(in the rows, 128 means zero)
Known rows, with every way that one mark hangs from another
Z_861(Z_805(Z_218)): [134  90 146 156 135  86 152 146 140 134  98 116 131 175 129  78 135 117
 122 129 137]
Z_805(Z_218(Z_223(Z_338 Z_678)) Z_861): [121 125 141 140 112 101 122 171  76 137  91 126 126 196 120  44 110  83
  87 143 155]
Z_805(Z_218): [122  99 135 156 126  98 145 148 118 121 114 110 138 164 130  84 144 106
 116 137 152]
Z_4(Z_338): [132  94 114 156 133 118 149 166 130 111 129 101 149 157  99  85 144 106
 123 114 152]
Z_338(Z_4): [ 99  96 128 147 139 106 121 145 139 110 134 117 144 161 119  70 168 101
 114 130 163]
Z_218(Z_805): [123  77 114 143 138 123 125 151 129 120 127 105 150 148 139  67 144 101
 124 109 152]
Z_218(Z_223(Z_338) Z_805(Z_861)): [126  93 112 136 134 132 106 157  97 132 116 114 142 172 131  52 120  88
  98 109 158]
Z_678(Z_223(Z_218(Z_805(Z_861)) Z_338)): [118 110 128 152 112 122 101 178 112 147 119 103 150 173 124  50 138  93
  90 121 151]
Z_678(Z_223): [111  89 120 165 126 114 118 157 127 117 109 107 148 158 112  90 146 100
 103 116 158]
Z_223(Z_218(Z_805) Z_338(Z_697) Z_678): [109 118 146 150 111 126 121 191 117 131 136 116 143 177 126   5 147  83
  86 131 157]
Z_678(Z_223(Z_218(Z_805))): [104  85 123 155 132 124 108 171 134 138 125  93 149 159 132  51 147  94
  95 116 156]
Z_218(Z_223(Z_678) Z_805): [109  78 110 132 144 130 108 168 110 121 116 111 138 169 138  29 118  80
  95 111 159]
Z_678(Z_223(Z_218 Z_338(Z_697))): [ 99 123 143 181 104 122 114 182 124 132 130 108 144 177 100  53 161  89
  71 129 167]
Z_805(Z_218(Z_223) Z_861): [116  98 121 146 132  97 120 142  89 132  96 117 127 181 131  81 121  97
 106 128 160]
Z_861(Z_805): [128  80 129 156 140 100 135 156 153 121 113 115 138 165 114  79 140 113
 126 112 142]
Z_4(Z_338(Z_697)): [124 100 119 172 130 116 152 154 120 109 128 115 152 162 102  83 150 104
 113 111 161]
Z_805(Z_218(Z_223(Z_338)) Z_861): [126 114 136 151 116 107 125 155  84 136 101 121 126 189 123  69 120  90
  97 136 158]
Z_861(Z_805(Z_218(Z_223))): [122  84 139 154 150  99 135 149 129 137  97 111 119 187 128  64 122 104
 104 121 151]
Z_218(Z_223(Z_678)): [102  92 116 143 134 117 112 173 109 110 112 113 135 176 113  43 124  81
  95 125 164]

Rows
[116  76 101 132 148 122  99 143 101 128 113 114 140 166 138  64 120  92
 112 102 160]
Z_218(Z_223 Z_805(Z_861))
[100 114 144 151 128 130 103 178 133 143 135 103 149 172 129  29 173  87
  70 131 168]
Z_678(Z_223(Z_218(Z_805) Z_338(Z_4)))
[107  93 117 147 127 110  95 164 118 144 114 100 150 166 136  63 137  97
 100 115 152]
Z_678(Z_223(Z_218(Z_805(Z_861))))
[120  93 144 144 144  93 135 164 120 138  88 121 118 197 128  41 112  93
  97 131 149]
Z_861(Z_805(Z_218(Z_223(Z_678))))
[131 112 157 147 129 102 139 181 117 141  88 122 120 204 116  30 110  89
  86 137 146]
Z_861(Z_805(Z_218(Z_223(Z_338 Z_678))))
[123 104 121 129 127 124 101 173  88 130 107 123 140 181 130  27 107  79
  92 118 155]
Z_218(Z_223(Z_338 Z_678) Z_805(Z_861))
[110 102 128 147 125 136 114 174  96 122 119 125 137 178 131  12 127  77
  76 112 168]
Z_218(Z_223(Z_338(Z_697) Z_678) Z_805)
[124 111 128 139 116 119 109 173 116 139 132 106 146 170 125  43 140  94
 111 127 146]
Z_223(Z_218(Z_805(Z_861)) Z_338)
[112 110 129 146 122 129 116 188 108 114 115 117 135 180 102  32 121  76
  86 130 163]
Z_218(Z_223(Z_338 Z_678))
[109 103 133 145 131 104 129 167  98 125  99 116 124 185 130  45 119  83
  93 138 158]
Z_805(Z_218(Z_223(Z_678)))
[ 95 120 148 175 118 115 115 153 118 127 124 132 149 174 110  62 179  96
  72 126 177]
Z_678(Z_223(Z_338(Z_4 Z_697)))
[114  91 116 134 131 109 105 158 120 133 130 102 144 163 134  58 137  98
 118 119 149]
Z_223(Z_218(Z_805(Z_861)))
[ 86 141 159 156 111 110 114 184 125 123 143 126 138 192 105   9 173  83
  73 151 170]
Z_223(Z_218 Z_338(Z_4 Z_697) Z_678)
[135 100 150 155 136 109 141 162 125 140  99 113 121 193 116  55 123  98
  94 129 148]
Z_861(Z_805(Z_218(Z_223(Z_338))))
[100 130 149 164 101 114 122 196 118 120 133 119 138 185 101  21 150  82
  83 144 158]
Z_223(Z_218 Z_338(Z_697) Z_678)
[121 120 147 147 115 114 133 182  94 128 102 117 126 190 118  33 120  80
  82 145 159]
Z_805(Z_218(Z_223(Z_338 Z_678)))
[118 120 141 163 116 107 126 146  75 136 100 133 128 192 125  67 129  91
  87 130 167]
Z_805(Z_218(Z_223(Z_338(Z_697))) Z_861)
